Each row was made from one walk, in order. Every step used is in the known rows, and no mark comes twice. Write each row's walk.
Known rows
bitopa, dima, gelamed: -19.4  12.3  -3.3 -11.6 -19.4  -4.1  17.7  -3.1   3.9 -22.0 -10.7  -8.8  -7.2 -44.7  -4.6  19.4   8.2  23.5   1.7   3.6   4.8  -8.6  -2.2   9.4
regi, foze, neboko, ridu:   4.1   3.4 -23.3   4.4 -14.6   9.4  35.9 -25.6   4.0   4.4  34.6   9.6  -6.3   3.0 -23.1   5.6  -7.0  17.3 -24.6  -6.2  -7.4  11.7  -3.6  -0.1
ridu, neboko, foze, regi:   4.5  -9.6 -14.0  -0.3   6.7   0.7   9.0 -15.1  20.2  19.2  30.3 -19.6  25.8  18.3  -8.5  -7.7   8.2  21.4  -9.8 -10.1 -35.5  11.5 -10.7   2.1
ridu, neboko: -7.0  2.2 -7.0 -3.5  2.3 -2.6  8.1 -1.9 18.1  5.1  4.5  1.7 31.1 -7.5  0.9 -2.2 -4.0  0.5 -2.8 -4.9 -2.2  7.4 -3.3 -3.6
zetizu, gelamed, regi, foze, neboko:   6.4  32.0 -18.5   6.1 -10.1  -5.9  33.7 -25.1   9.2  -2.9   4.6 -25.6  15.2  20.7 -15.0   8.1 -23.1   0.2  -6.3   6.0  13.0  -3.4   3.2  16.4
regi, foze:   3.6   2.8  -7.5   1.4 -15.2 -12.2   8.4 -20.3   2.0  -0.2  -2.9  -5.3  -3.8  -2.0 -11.3   0.2  -2.3   6.2 -13.3  -3.2   9.9   9.8  -3.8   7.2
dima, gelamed, regi, foze, neboko:   8.7  18.8 -13.9  -9.4 -16.7   6.2  42.5 -13.7   3.0  -8.8   3.7 -19.8   2.9 -10.9  -2.7  12.5 -17.9  19.0 -14.3   6.9   5.9   4.3   5.0  15.4
foze, neboko, ridu, mesur:  -4.2  -8.4 -21.6  15.3  -9.9  17.6  33.9  -2.3   0.3   4.9  40.7  38.2 -15.3   5.2  -0.8   9.3   2.5  15.0 -26.7   4.9 -21.5   3.7  -1.4  -9.7
ridu, neboko, foze:  -2.4  -2.5  -7.5  -1.1   0.2 -11.8   9.1  -6.2  20.1  16.0   7.9   7.5  28.6  18.2  -9.9  -2.7  -7.1   0.8  -8.9  -5.1 -18.9  12.6  -6.7   0.8
zetizu, gelamed, mesur: -11.1  24.3   1.2  24.9   2.8  -4.6  -1.0 -18.8   8.8  -8.4  -1.0 -23.7  -0.6  10.4   2.1   6.4 -11.0  11.6  10.4  19.7  10.2 -16.6   3.3  19.0
regi, foze, neboko, ridu, mesur, gelamed, neto: -14.7 -11.0 -30.5  -6.4 -22.4   6.9  45.1  -4.0 -10.0  -7.4  41.0  49.3  -9.3  16.2 -13.4  23.1   4.6  16.7 -47.4  29.4 -11.2   6.4   4.2  15.6
dima, gelamed:  -7.2   9.1   1.6 -12.7  -7.6   0.2   7.5  -1.0  -3.0  -9.9  -5.0  -6.2   0.1 -24.4   5.7   7.2  -1.7  16.6  -5.7   8.1   0.3  -7.2   2.7  10.0
gelamed, regi, foze, neboko:  15.2   8.9 -15.5   3.6  -9.6   6.5  35.1 -12.1   6.9   0.4   9.3 -14.1   2.2  13.8  -8.4   5.4 -16.2   1.6  -8.1  -1.3   7.6  12.0   3.1   5.2
zetizu, gelamed, neto: -18.6  26.4   1.5 -12.4   1.0  -7.9  -2.9  12.9   4.9  -8.5  -3.7 -11.5   4.7  14.3  -3.7  16.6   0.9 -14.4  -5.1  20.9  11.6 -17.0   3.0  10.8
neto, ridu, neboko, foze: -14.1  -1.4  -3.0  -2.7   1.9   1.5   7.9  -3.3  13.1  27.4   3.0  26.1  32.3  21.2  -7.8   7.0 -10.3  22.9   5.4 -21.2  -6.7  20.3   1.8   2.6
mesur, ridu, neboko, foze:   9.8   0.1 -10.9  -8.0  -0.4 -15.1   5.9  -1.6  10.2   4.3   8.5  27.7  22.1  23.7 -21.6  10.0  -3.7  -9.4 -10.4  -7.8 -11.0  11.8   7.0   1.7
zetizu, gelamed, neto, ridu, neboko, foze: -32.5  25.3  -2.4 -15.0   3.6  -6.4   7.0  10.4  17.4  18.9   0.2  15.2  36.5  35.4 -12.0  23.7  -9.8   8.4   0.0  -1.0   5.8   2.1   4.7  14.7
dima, gelamed, neto, ridu, neboko: -35.0  16.3   2.6 -32.0  -1.0  14.9  13.3  26.0  10.9   1.6  -5.4  14.2  28.4 -21.6  10.8  26.6  -2.7  26.1  -1.3  -0.2  13.3   3.8  10.5   9.1
neto, ridu, mesur: -17.4  -8.7  -0.6  11.0  -8.9   9.1   6.6   6.4  -7.6  11.8  -2.6  41.6  -9.7   5.0  13.0  11.7   4.1  25.3  -1.7  -8.5   8.2   7.1   9.6  -0.1
mesur, gelamed:  -5.5  -8.6  -7.2  -8.6   0.6  -4.4   4.1  -5.4 -15.0  -5.1   1.7  16.4  15.7   4.3  -4.2  -0.3  -0.3   8.0   0.8  12.6  -4.7  -3.9   6.6  17.9
dima, gelamed, mesur, ridu, neboko, foze:   0.0  10.0  -5.1   0.9  -4.0  -6.5  14.5  -9.3  13.7 -12.2   6.6   9.6   9.8   3.1  -9.7  20.9 -10.5  21.1  -7.5  12.0  -8.5   3.8  11.5  18.7
neto, ridu, mesur, gelamed, zetizu: -37.0 -11.5  -0.6   9.9  -8.0  17.9   7.5  -9.2 -10.1   7.5  -4.5  79.6  -6.3  -0.4   0.1  19.7  -8.2  26.9 -13.2  12.3  11.6   3.2  19.0  17.1
ridu, mesur:  -4.9  -9.8  -5.3  11.8 -12.0  -4.2   7.3   2.3  -1.5   0.1   4.6  23.4 -12.7   0.8  11.3   3.9   7.0   4.1 -15.6   8.3  -4.0   1.5  -0.2  -2.8
neboko, ridu, mesur, gelamed: -27.0 -19.1 -17.5   6.7 -14.2   7.8  12.4  -4.3 -12.4  -5.5  32.7  53.3  -2.1  12.9  -7.0  -9.5   2.6  17.3 -23.6  19.5 -13.3  -2.7   3.1  13.9
neboko, ridu, mesur: -21.7 -10.7 -10.3  15.1 -16.0  11.0   8.3   0.5   2.8  -1.2  31.4  38.4 -17.4   9.4  -3.6  -9.6   3.9   7.8 -23.3   6.2  -8.3   0.5  -3.8  -3.3
foze, neboko, ridu:   0.4   1.6 -15.9   3.3   1.6  21.6  26.3  -5.2   1.9   4.8  36.2  14.2  -2.4   4.3 -12.9   5.5  -4.5  10.2 -11.1  -3.2 -17.6   1.1  -1.0  -7.5

Write each row's walk
 13.3 -11.6  -6.7   2.6   4.5   2.5  -0.2 -13.3   1.0  14.3  25.4 -22.1  -4.3  25.5 -10.4  -5.8  12.6  20.9  -8.0  -5.5 -34.0   4.6  -7.4   5.7 | neboko, foze, regi
-26.5  -4.5   1.7 -23.5   5.6  13.7   0.7  24.2 -20.0   1.4  -3.0  34.9  13.0  14.8  -0.8  21.1   3.3  17.2   7.0  10.0  11.6   0.3  17.4  20.6 | mesur, gelamed, neto, ridu
-17.6 -14.4 -23.4  -7.7  -7.5  19.1  36.0  17.9 -14.0  -5.8  43.5  55.6  -5.4  17.1  -3.5  22.3   7.8  10.4 -33.2  32.2 -21.1  -3.6   6.9   8.2 | foze, neboko, ridu, mesur, gelamed, neto
  1.1   6.2  -6.1  11.3   6.7   1.4   5.1  -3.8  16.3 -11.8   6.7  10.9  11.2   2.2  -4.3  13.2  -5.7   2.9   4.9   4.1   8.8   3.7  14.1   5.2 | gelamed, mesur, ridu, neboko
-13.8  13.1  -9.5   3.0 -15.4 -11.9  23.8 -12.1  20.3 -23.3   0.9   7.1   1.0 -17.8 -19.4  32.2   0.7  26.5  -0.1   8.7  -2.2   2.5   7.6  18.6 | bitopa, dima, gelamed, mesur, ridu, neboko, foze
 16.4  -7.1 -17.1  -8.3   7.0  -2.6   4.3 -10.9   9.1   8.5  29.4   0.7  19.9  24.8 -21.1   5.3  12.3  10.7 -11.0 -12.9 -29.3   9.6   4.0   1.7 | mesur, ridu, neboko, foze, regi
  8.6   3.1   1.6  15.8   4.3   3.6  -2.8  -1.6  -3.0 -17.0   3.0   9.4 -19.7   9.1  -5.3  14.7  -2.2   2.1   6.8   9.7  11.2  -3.1  16.9   8.0 | gelamed, mesur, ridu
-10.2  30.5  -8.1   5.9 -16.0 -12.7   9.2 -20.6  10.9  -8.0  -4.5 -25.3  13.3  23.1 -17.6 -10.4 -20.0  -6.2  -3.4   7.9  26.4  -6.1   0.3  21.8 | zetizu, gelamed, regi, foze
-25.3 -13.0  -5.2  11.2 -11.6   5.4   8.7 -12.5  -2.8  -4.4   2.0  61.2 -10.2  -2.5  -1.7  12.7  -4.6   5.6 -27.9  30.4  -0.4  -2.5   9.3  14.7 | ridu, mesur, gelamed, zetizu
 -6.8  -8.9 -23.0   5.6 -16.8  11.8  44.4 -10.9 -15.4   6.8   7.9  44.2   9.8  21.6   0.7  17.2 -13.6  35.7 -10.0   2.6   9.3  15.3  19.0  22.8 | neto, ridu, mesur, gelamed, regi, foze, neboko
-21.0   3.6   8.9 -15.4   4.8  17.1  -2.0  27.8  -4.4   6.9  -5.5  20.2  -2.8  10.1   3.1  22.4   3.0   8.7   6.6  -2.4  16.6   3.6  10.7   2.1 | gelamed, neto, ridu
 -5.9  -1.2 -27.2  -1.8 -11.8  18.3  39.5 -19.4  -4.6  -5.5  39.3  16.6  13.4  26.2 -28.1  -8.1 -19.4  14.5 -15.7  10.0  -2.6   7.1   6.3  22.7 | mesur, gelamed, regi, foze, neboko, ridu
-41.3 -13.0 -10.8  14.8 -15.1  20.7  10.3 -14.6  -0.4  -6.4  29.6  75.7 -14.7   4.3 -18.1  -0.8  -7.2   9.5 -36.0  27.9  -4.2  -3.6   7.1  14.4 | neboko, ridu, mesur, gelamed, zetizu
  3.8  17.7 -15.5  15.9  10.3  -9.0   3.6 -29.5  19.1  -0.6  28.6 -23.1  19.2  34.2 -20.5  11.3   1.9  21.6  -1.0   6.7 -18.2  -6.1   7.8  21.2 | zetizu, gelamed, mesur, ridu, neboko, foze, regi
-19.8  21.1 -22.8  -4.6 -33.2  17.6  53.4 -18.3  13.8 -22.2  26.8  -7.9  -8.8 -23.3 -29.1  11.1  -9.1  28.8 -15.3   1.5   6.8   3.1  -2.9  14.1 | bitopa, dima, gelamed, regi, foze, neboko, ridu
  7.7   3.1 -11.0   1.3   3.4   4.9  13.2 -18.4  13.9  -7.5  27.6 -17.5   7.7   3.7  -8.7  15.2   5.3  41.2  -9.5   8.0 -25.7   1.5   9.3  20.4 | dima, gelamed, mesur, ridu, neboko, foze, regi
-15.1 -14.1  -9.6   5.4 -10.3   3.9  13.4   8.9  -9.9  -9.3   8.2  31.3   7.9  23.8   6.8 -10.2  -5.6   1.7  -7.2  23.3   0.8  -2.5  10.2  19.7 | ridu, mesur, gelamed, regi
 -5.9 -14.0 -35.5   7.9 -24.3   2.5  46.0 -28.4 -12.0  -1.1  39.3  47.9  -2.9   8.5 -15.1   8.1  -1.2  29.4 -39.9  15.7 -16.9   9.8   2.0  15.2 | regi, foze, neboko, ridu, mesur, gelamed
 -3.2  24.9 -10.1  16.5   2.9 -20.8   6.4 -21.1  19.0  -4.0   7.7   4.8  21.0  34.5 -20.1  17.1 -14.5   2.6  -0.6  11.5  -0.9  -5.4  10.2  20.2 | zetizu, gelamed, mesur, ridu, neboko, foze
-24.7  16.5   0.2  -8.2 -19.0   7.0  19.0   8.1   9.0 -26.2  -8.4 -17.9  -2.8 -26.1  -6.9   5.4  -2.4  12.7   9.8   7.5  15.2  -8.9   1.4  14.4 | bitopa, dima, gelamed, regi
 -9.0 -16.8 -27.8   5.9  -8.8  13.9  36.9  -8.3 -14.1   0.0  43.4  53.8   0.4  10.0  -4.9   8.6   2.2  23.3 -25.5  18.1 -26.5  -1.0   5.4   8.2 | foze, neboko, ridu, mesur, gelamed
-28.5 -11.7 -21.3   9.4 -29.6   7.5  22.4 -12.9  -3.8 -11.1  33.6  40.1  -0.4  30.3 -20.2 -23.0 -11.5  11.7 -29.5  20.4   6.7   6.0   3.4  25.6 | neboko, ridu, mesur, gelamed, regi, foze
 -1.0  -4.8 -28.2  15.7 -25.1   5.9  42.6 -22.3   2.4   3.9  37.1  32.2 -19.2   4.8 -10.6   9.7   0.6  20.2 -40.1   3.4 -12.2  11.7  -5.1  -2.3 | regi, foze, neboko, ridu, mesur
-15.2 -14.6 -25.8   9.4  -8.5  26.2  38.9   3.6  -7.4  -4.4  45.4  45.6   5.3  28.7  -6.3  -4.1  -9.7  12.4 -18.0  21.3 -16.4  -2.6   9.6  12.5 | foze, neboko, ridu, mesur, gelamed, regi
-22.7 -17.5  -8.2   1.5  -7.4   5.7   9.6   1.1 -23.4   7.2  -0.5  56.4   7.6   7.7   8.8  11.7   3.6  34.1  -1.7   4.9   2.9   4.5  15.0  17.4 | neto, ridu, mesur, gelamed
-15.3  22.6 -29.1  20.9 -26.0   5.3  42.9 -23.6  11.9  -4.3  35.7  12.4  -3.0  29.5 -18.0  -0.6 -17.9   7.9 -30.0  11.4   7.0  -3.9  -1.1  13.2 | zetizu, gelamed, regi, foze, neboko, ridu, mesur
-32.3 -14.6 -14.3   9.2 -13.7  18.4  13.6   7.1  -5.9  -9.6  36.2  44.6   3.5  31.5  -8.8 -23.2  -8.3   5.9 -15.3  22.5  -1.6  -3.8   6.5  18.6 | neboko, ridu, mesur, gelamed, regi
-18.9 -15.0  -7.3 -11.2  -8.6  -2.7  10.0  23.7 -15.0 -11.1   7.7  41.1  -2.8  12.1  10.3  16.8  10.7   0.2 -22.2  35.4  -3.0  -4.7   9.0  15.1 | ridu, mesur, gelamed, neto
  3.6   5.2 -11.0 -10.9   2.5  -6.9   4.4   3.2   9.0  -5.7   4.2  22.2  24.8  -2.2 -10.5   9.5  -0.4 -10.2  -3.2  -8.7   4.6   5.3  10.9  -3.0 | mesur, ridu, neboko
-35.7 -15.9 -12.0  -7.5 -13.7  11.7  11.0  20.9 -10.2 -11.7  34.3  55.2  -7.9  20.5  -6.5   3.9  10.3   4.1 -30.8  33.2  -6.8  -6.3   5.1  14.7 | neboko, ridu, mesur, gelamed, neto
  4.9  -9.3 -27.4   6.2 -19.8  -1.7  47.1 -14.2  -9.9  -4.4  14.2  26.0   6.4  19.0  -0.9   8.9  -8.9  14.3 -23.3  19.5  -1.4   8.8   9.1  20.5 | ridu, mesur, gelamed, regi, foze, neboko
 -0.9  26.4  -2.3  15.9   3.1  -9.8  -4.0 -14.4  -0.8 -19.7  -1.3  -4.3  -6.6  16.1 -11.2  18.0  -7.3   0.3   9.6  16.3  18.2 -19.1  16.9  19.8 | zetizu, gelamed, mesur, ridu
 13.6  -6.5 -13.0  14.5  11.9   4.9   5.3 -16.7  16.5   3.6  33.0 -11.5   8.1  27.6 -13.9   7.8   7.2  23.5  -3.0  -0.2 -24.3   9.0   7.1  10.3 | gelamed, mesur, ridu, neboko, foze, regi
